What can hang from each mark:
fipa: bana belug zeziz zibig
kiba: belug dofas
pere: bana rovo
belug: digeb
digeb: zeziz zibig
zeziz: fipa pere
rovo: bana fipa
gemad: pere

Every row comes from one small tree of marks. The marks that hang from a mark follow it in brackets, in alphabetical order. Every link used is in the known rows. Which tree was each row made from?
Known rows:
kiba{belug{digeb} dofas}: [ 0.69 -1.38 -1.66 -2.72  1.80 -1.84  4.36  3.41  2.47 -2.99 -0.26  0.00
  1.39 -0.31  3.01 -0.13  2.85 -0.42 -0.79  1.32 -2.23  2.17 -1.53  0.04
 -2.46  1.75 -0.94]
digeb{zeziz{fipa{bana belug} pere} zibig}: [-1.08 -1.03 -1.20  1.31 -2.05  0.46 -1.77 -3.34  0.17 -0.74 -0.85  1.96
 -2.47 -0.39 -0.28 -2.79 -5.73  0.34  0.58 -0.43  2.52 -2.14 -0.84 -2.18
  7.09 -0.68 -1.47]
belug{digeb{zeziz{fipa{zibig} pere{bana}}}}: [ 1.30  2.51 -0.41 -0.57 -0.99  0.36 -1.04 -1.39  1.93  0.76 -2.57  0.46
  0.31  1.68  1.02 -0.09 -0.90  0.83  0.30 -0.62  0.69  0.61 -0.48  0.57
 -2.43 -0.61 -0.96]
zeziz{pere{bana rovo}}: [-0.28  0.29  0.06 -0.85  0.06  1.80  0.60  1.79  2.19 -0.72 -2.26  0.46
  1.59  1.65  0.06  1.67  0.44  1.33 -0.86  1.22 -4.05 -3.47  1.51  0.43
 -1.25 -0.75  0.54]
belug{digeb{zeziz zibig}}: [ 0.88 -0.28 -0.49 -0.37  0.68 -1.24  1.84 -1.57  1.14 -1.71  0.34  1.01
 -0.52 -0.44  1.32  0.19 -0.30  1.21 -0.46 -0.64  2.65  1.58 -2.43  0.10
  5.10 -0.14 -2.63]
kiba{belug}: [-0.41 -2.70  2.82 -1.41  2.16 -1.32  3.93  1.84  1.74 -1.93  0.20  0.17
  1.76 -1.34  1.25  1.08  0.77  0.24 -0.57  1.77 -1.93 -0.84 -0.51  2.05
 -0.06 -0.19 -1.63]
kiba{belug{digeb{zeziz}} dofas}: [ 1.23 -1.73 -2.41 -0.23  1.79 -1.65  3.85  2.50  2.89 -3.30 -0.72  0.12
  1.26 -0.25  3.32 -1.48  0.82 -0.76 -0.82  1.06 -0.88  2.45 -1.95 -0.17
 -1.53  2.26 -0.52]
fipa{belug{digeb{zeziz{pere{bana rovo}}}}}: [ 0.78  1.38  0.43  0.68 -0.36  1.76 -0.99 -0.18  0.64 -1.67 -1.68 -0.39
  0.29  1.49 -0.08 -1.16  0.59 -0.08 -0.47  0.19 -0.04  0.39 -0.33 -1.65
 -2.00  0.10  0.59]
rovo{fipa}: [ 0.38 -2.21  2.43  0.70  2.30 -1.64  0.93  0.50  0.49  0.91  0.84  0.64
 -0.64 -2.05 -0.16  1.50  2.32 -0.97  0.58  0.69 -1.12  0.43  0.40  1.98
  1.11 -0.68 -1.71]
belug{digeb{zeziz{fipa pere{rovo{bana}}} zibig}}: [ 0.72  1.36 -4.57  0.63 -0.15 -0.41 -1.08 -1.83 -0.62 -0.31 -2.28  1.69
 -0.39  1.00  0.42  0.56 -1.51  1.00 -1.11 -1.11  1.89  0.32 -0.78  0.54
  4.06 -0.30  0.29]
belug{digeb{zeziz{fipa pere} zibig}}: [ 0.91  0.91 -2.37 -0.69 -0.74 -0.80 -0.74 -2.38  0.88 -0.72 -1.72  2.41
 -0.97  0.19  1.26 -0.63 -1.49  1.46 -0.13 -0.96  1.99  0.65 -1.31  0.36
  3.90 -0.79 -2.45]
fipa{bana belug zibig}: [-1.46 -0.05  4.48 -2.11 -1.68  1.20  1.04  0.33 -0.93  0.57  3.26 -2.41
 -0.29 -0.39 -1.20  0.45 -1.05 -0.68  1.18  0.42  0.84 -0.70 -0.65 -2.81
 -0.49 -0.84 -0.39]
gemad{pere}: [ 0.99 -0.92  1.80 -2.70  2.53 -1.57  4.88  0.22  0.69 -1.50  1.34  3.36
  0.92 -2.98  1.24  2.74  2.13  1.84  0.57  0.65 -2.37 -0.48  0.70  1.49
  1.29 -0.60 -2.23]
rovo{bana fipa{belug zeziz zibig}}: [-1.69 -0.64  2.42  3.05 -0.67  0.39 -3.61  0.25 -2.90  4.38  3.09 -3.89
 -1.02  0.33 -2.30  0.35 -0.42 -2.22  0.71 -0.86  1.83  1.16  0.81 -0.20
 -3.82  0.74  3.60]
zeziz{pere}: [ 0.19 -0.66  1.96 -2.48 -0.14  0.42  0.01  1.75  1.44 -0.29 -0.69  1.62
  0.55 -0.78  0.99  1.89  0.66  1.71  0.43  1.27 -2.94 -1.75  0.43  0.42
  0.59 -1.31 -2.85]
kiba{belug{digeb{zeziz{pere}}} dofas}: [ 1.23 -0.98 -3.14 -0.21  0.87 -0.80  2.46  2.97  3.28 -3.22 -1.52  0.52
  1.27  0.19  3.53 -2.03  0.55 -0.44 -0.81  1.52 -1.45  1.74 -1.43 -0.14
 -2.10  2.03 -0.51]
fipa{zeziz{pere{rovo}}}: [ 0.00 -0.12  0.19 -0.62 -1.39  0.47 -1.74  0.81 -0.70  0.23 -0.94 -0.18
  1.51  0.14 -0.19  0.26 -0.87  1.72 -0.06 -0.34 -1.28 -1.67  0.95  0.08
 -0.70  0.20 -0.77]
gemad{pere{bana rovo}}: [ 0.42  0.20 -0.07 -1.16  2.72 -0.09  5.38  0.23  1.40 -1.88 -0.10  2.18
  2.06 -0.63  0.30  2.40  1.77  1.33 -0.68  0.64 -3.32 -2.11  1.72  1.57
 -0.76 -0.06  1.02]
rovo{bana fipa{belug{digeb{zibig}} zeziz{pere}}}: [-1.00  0.80 -0.59  2.35 -1.31  1.07 -5.80  0.51 -2.42  3.55  0.00 -2.98
 -1.59  1.11 -1.62 -1.16  1.05 -1.15  0.60 -0.33  1.81  1.84  0.54  0.49
 -0.27  0.72  2.35]
kiba{belug{digeb{zeziz{pere{bana}} zibig}} dofas}: [-0.18 -1.04 -3.74  0.19  0.23 -0.09  3.00  1.89  4.43 -3.18 -0.80 -0.06
  0.54  1.47  3.12 -2.99 -0.78 -0.10 -1.21  1.36 -0.53  0.40 -1.40 -0.67
 -0.39  2.11  0.17]
belug{digeb{zeziz{fipa{zibig} pere{rovo{bana}}}}}: [ 1.49  2.12 -3.09  0.42 -0.33 -0.08 -1.52 -0.79 -0.51  0.75 -2.58  0.88
  0.87  1.31  0.58  1.25 -0.74  0.50 -0.62 -1.06  0.84  0.98 -0.26  0.89
 -1.14 -0.37  1.11]
digeb{zeziz{pere} zibig}: [-0.40 -2.15 -0.67  1.56 -0.41  0.21  0.70 -1.65  1.96 -1.88  0.78  2.49
 -1.19 -0.89  1.34 -0.96 -4.19  1.60 -0.38  0.24  1.28 -2.36 -1.21 -0.81
  6.49 -0.61 -2.42]
pere{bana rovo}: [-0.47 -0.59  0.85 -0.50  1.95  0.47  3.41  1.05  1.69 -1.23 -1.07 -0.45
  1.72  1.31 -0.77  2.90  0.81  0.51 -1.23  0.42 -3.12 -2.64  0.75  0.04
 -0.56 -0.10  1.28]

Which tree is each row?
[-0.82 -0.35  2.86  2.11 -1.38  1.27 -4.22 -0.02  0.19  2.22 -0.19 -2.13
 -1.13  0.42 -1.47 -2.67  0.24 -1.05  1.14  0.28 -0.59 -0.34  1.45  0.02
 -3.27  0.40  0.41]
rovo{fipa{belug zeziz{pere{bana}}}}
[ 0.52  0.29 -0.73  0.61  1.56 -0.43  3.24 -0.38 -1.44 -0.81  2.16  2.04
  0.90 -2.25 -0.66  0.39  1.66 -0.43 -0.08  0.48 -1.15 -0.97  1.98  1.31
 -0.80 -0.24  1.64]
gemad{pere{rovo{fipa{bana belug zibig}}}}
[ 1.08  0.79 -3.04  0.39 -0.22  0.03  0.52 -1.05  0.84 -2.14 -0.84  1.84
  0.15  0.52  1.30 -0.28 -0.63  1.59 -1.14 -0.33  1.58  0.18 -1.35  0.22
  4.06 -0.38 -1.52]
belug{digeb{zeziz{pere{rovo}} zibig}}
[-0.88 -1.46  1.45  1.92  1.83 -0.68 -0.13  1.29 -0.97  3.76  2.52 -1.78
 -0.56 -0.55 -0.93  3.38  1.04 -1.64  0.19  0.24 -0.07  0.45  0.65  1.87
 -1.32 -0.42  2.38]
rovo{bana fipa{zibig}}
[ 0.06 -0.33  0.67  2.36 -0.01 -0.16 -1.29 -1.07 -0.53  0.29  0.44 -1.40
 -1.92 -0.71 -0.95 -2.49  0.54 -2.15  0.90  0.55  2.80  2.02 -0.96  0.11
  4.44  0.04 -0.62]
rovo{fipa{bana belug{digeb{zeziz zibig}}}}
[ 0.54  0.64  1.95 -3.32  0.51 -1.62 -0.40 -1.57 -1.27  0.13 -1.26  1.37
 -1.30 -0.77 -0.51  1.19  1.44  0.06  0.79 -1.39 -0.31  1.53 -0.48 -1.12
 -1.17 -0.98 -2.04]
zeziz{fipa{belug{digeb}}}
[ 0.64 -0.40 -1.94  1.65  2.59 -1.02  1.89  0.45 -2.02  0.52  0.47  1.49
  1.41 -1.70 -0.50  1.91  1.82  0.04 -0.45 -0.11 -1.45 -0.27  2.20  2.80
  0.23  0.73  2.62]
gemad{pere{rovo{bana fipa{zeziz}}}}
[-0.44 -2.51 -0.53  1.05  0.67 -2.26  1.79 -4.05  0.47 -1.13  0.46  3.08
 -2.12 -1.53  0.38 -0.17 -4.82  0.88 -0.30 -1.44  2.53 -1.25 -1.54 -0.77
  7.03 -0.42 -2.40]
digeb{zeziz{fipa} zibig}
[-0.22 -1.83 -2.52 -2.55  1.51 -1.84  4.92  2.47  2.48 -3.30  1.04  0.31
  0.35 -0.33  2.94 -0.61  1.73  0.04 -1.25  0.93 -1.02  1.38 -1.83 -0.53
  0.12  1.63 -1.04]
kiba{belug{digeb{zibig}} dofas}
[-0.24 -0.28 -0.66  1.93 -0.06 -0.36  0.06  0.11 -1.85  1.22  1.11 -1.71
  1.26 -0.11 -1.81  0.21 -0.24 -1.02 -0.33 -0.43  0.30 -0.73  1.03  1.28
 -0.24  0.40  1.75]
pere{rovo{fipa{bana zeziz zibig}}}
[ 0.36 -0.07 -1.40  1.89  2.11 -0.50  1.00  0.15 -2.69  0.34  0.86  1.08
  0.80 -1.72 -1.03  1.07  1.78 -0.39 -0.35 -0.20 -1.07 -0.13  2.19  1.68
 -0.86  0.81  3.18]
gemad{pere{rovo{bana fipa{belug zeziz}}}}
[ 0.49  2.38  0.26 -1.11 -2.62  1.61 -4.09  0.36 -2.01 -0.12 -1.05 -1.34
  0.81  1.32 -0.76 -1.85  1.02  0.98  0.03 -0.82  0.10  0.76  0.40 -1.48
 -3.74  0.51  0.26]
fipa{belug{digeb} zeziz{pere{rovo}}}
[-1.03  0.76 -0.81  2.54  0.17  0.96 -0.84 -1.04 -0.15  0.39 -0.26 -2.54
 -0.16  2.27 -2.24 -1.71  0.88 -1.02 -1.08 -0.79  0.51 -0.60  0.99  0.01
 -1.70  1.12  3.02]
pere{bana rovo{fipa{belug{digeb{zibig}} zeziz}}}
[ 0.12  1.94 -2.87 -2.20 -1.38  0.16 -2.21 -1.56 -1.80 -0.77 -2.24  2.96
 -0.81  0.56 -0.67 -0.46 -0.01  1.12 -0.75 -1.20 -1.02 -1.33  1.12 -1.07
 -0.72 -1.20 -0.08]
zeziz{fipa{belug{digeb{zibig}}} pere{rovo}}
[-0.89  1.03  1.44  2.29 -0.88  0.43 -4.24  0.38 -3.00  4.54  2.16 -4.27
 -0.73  1.09 -2.03  0.07  1.19 -1.97  0.78 -1.15  2.36  2.80  0.32  0.50
 -4.53  0.85  3.60]
rovo{bana fipa{belug{digeb} zeziz zibig}}
[-1.12  0.23  2.96 -2.91 -1.38 -0.54  0.04 -1.72 -1.54  1.60  0.98 -0.34
 -1.13 -0.61 -1.53  0.80 -1.87 -0.67  1.48 -0.88  0.59 -0.67  0.02 -1.93
 -0.58 -1.09 -0.74]
zeziz{fipa{bana belug zibig}}
[ 2.00  0.99 -0.15 -0.41  0.06  0.01 -0.46  0.30  1.64 -0.94 -2.05  0.88
  0.80  0.08  1.87  0.37  0.87  1.13  0.18  0.34  0.21  1.70 -1.26  0.88
  0.97 -0.46 -2.57]
belug{digeb{zeziz{pere}}}
[-0.55  0.77  1.12 -2.71 -2.12  0.79 -2.98 -0.35 -0.70  1.07 -2.63  0.95
 -1.09 -0.24 -0.77 -0.27 -1.43  0.03  1.68  0.47 -1.59 -1.58  0.82 -1.31
  1.34 -1.54 -1.68]
zeziz{fipa{bana belug} pere}
[-1.82  1.48  3.30 -1.28 -5.19  2.97 -3.78  0.21 -1.37  2.39  1.89 -3.78
  0.13  1.17 -1.40 -2.43 -3.23  0.15  2.07  0.06  1.68 -1.30  0.30 -2.80
 -2.72  0.11  0.24]
fipa{bana belug zeziz{pere} zibig}
[ 0.67  0.62 -1.62 -0.88 -0.10 -1.39  0.71 -2.62  0.23 -0.51 -1.33  0.81
 -1.11 -0.21  0.57 -0.19 -1.54  0.58  0.30 -1.02  3.12  1.59 -2.10  0.22
  6.65 -0.39 -2.56]
belug{digeb{zeziz{fipa{bana}} zibig}}
[-0.03  2.17  2.45  0.00 -2.00  2.20 -1.09 -0.85  1.27  0.10  1.36 -1.48
 -0.07  1.76  0.13 -1.26 -0.91  0.13  0.26 -0.33  1.32  0.32 -0.61 -2.26
 -5.69 -0.24  0.53]
fipa{belug{digeb{zeziz{pere{bana}}}} zibig}
[-1.28  0.92  3.99 -1.16 -3.94  1.99 -3.33 -0.29 -1.18  1.75  2.95 -1.87
 -0.01  0.72 -0.74 -1.81 -2.46  1.02  1.10 -0.91  0.71 -1.34  0.60 -2.77
 -6.31 -0.03 -0.10]
fipa{belug zeziz{pere} zibig}
[-1.31 -1.25  2.56  2.23  1.07  0.17 -1.42  0.80 -1.92  3.30  3.10 -2.27
 -1.41 -0.35 -1.70  1.94  1.04 -2.38  0.20  0.05  0.57  0.69  0.72  0.00
 -2.90 -0.26  3.12]
rovo{bana fipa{belug zibig}}
[ 0.04 -1.79 -1.47  2.51  3.19 -0.86  0.89  1.65 -1.90  0.76 -0.19 -0.09
  0.78 -0.52 -1.25  3.52  2.06 -1.28 -1.34  0.12 -1.97 -0.39  1.17  2.00
  1.43  0.12  3.00]
pere{rovo{bana fipa}}
[ 0.08  1.04 -2.56  0.42 -0.82  1.31 -1.81  0.74 -0.67 -0.59 -1.00  0.58
 -0.17  0.41 -0.62 -1.04  1.29 -0.02 -0.57  0.93 -0.80 -1.07  1.06  0.52
  1.97 -0.84  0.39]
zeziz{pere{rovo{fipa{bana belug{digeb{zibig}}}}}}
[-0.12  1.11  2.07  0.35 -0.63  0.27 -0.99  0.11 -0.98  2.01  1.89 -2.47
 -0.87 -0.29 -1.26 -0.96  2.02 -2.19  1.33  0.45  1.52  1.92 -0.06  0.26
 -1.49 -0.48  0.20]
rovo{fipa{bana belug{digeb} zibig}}
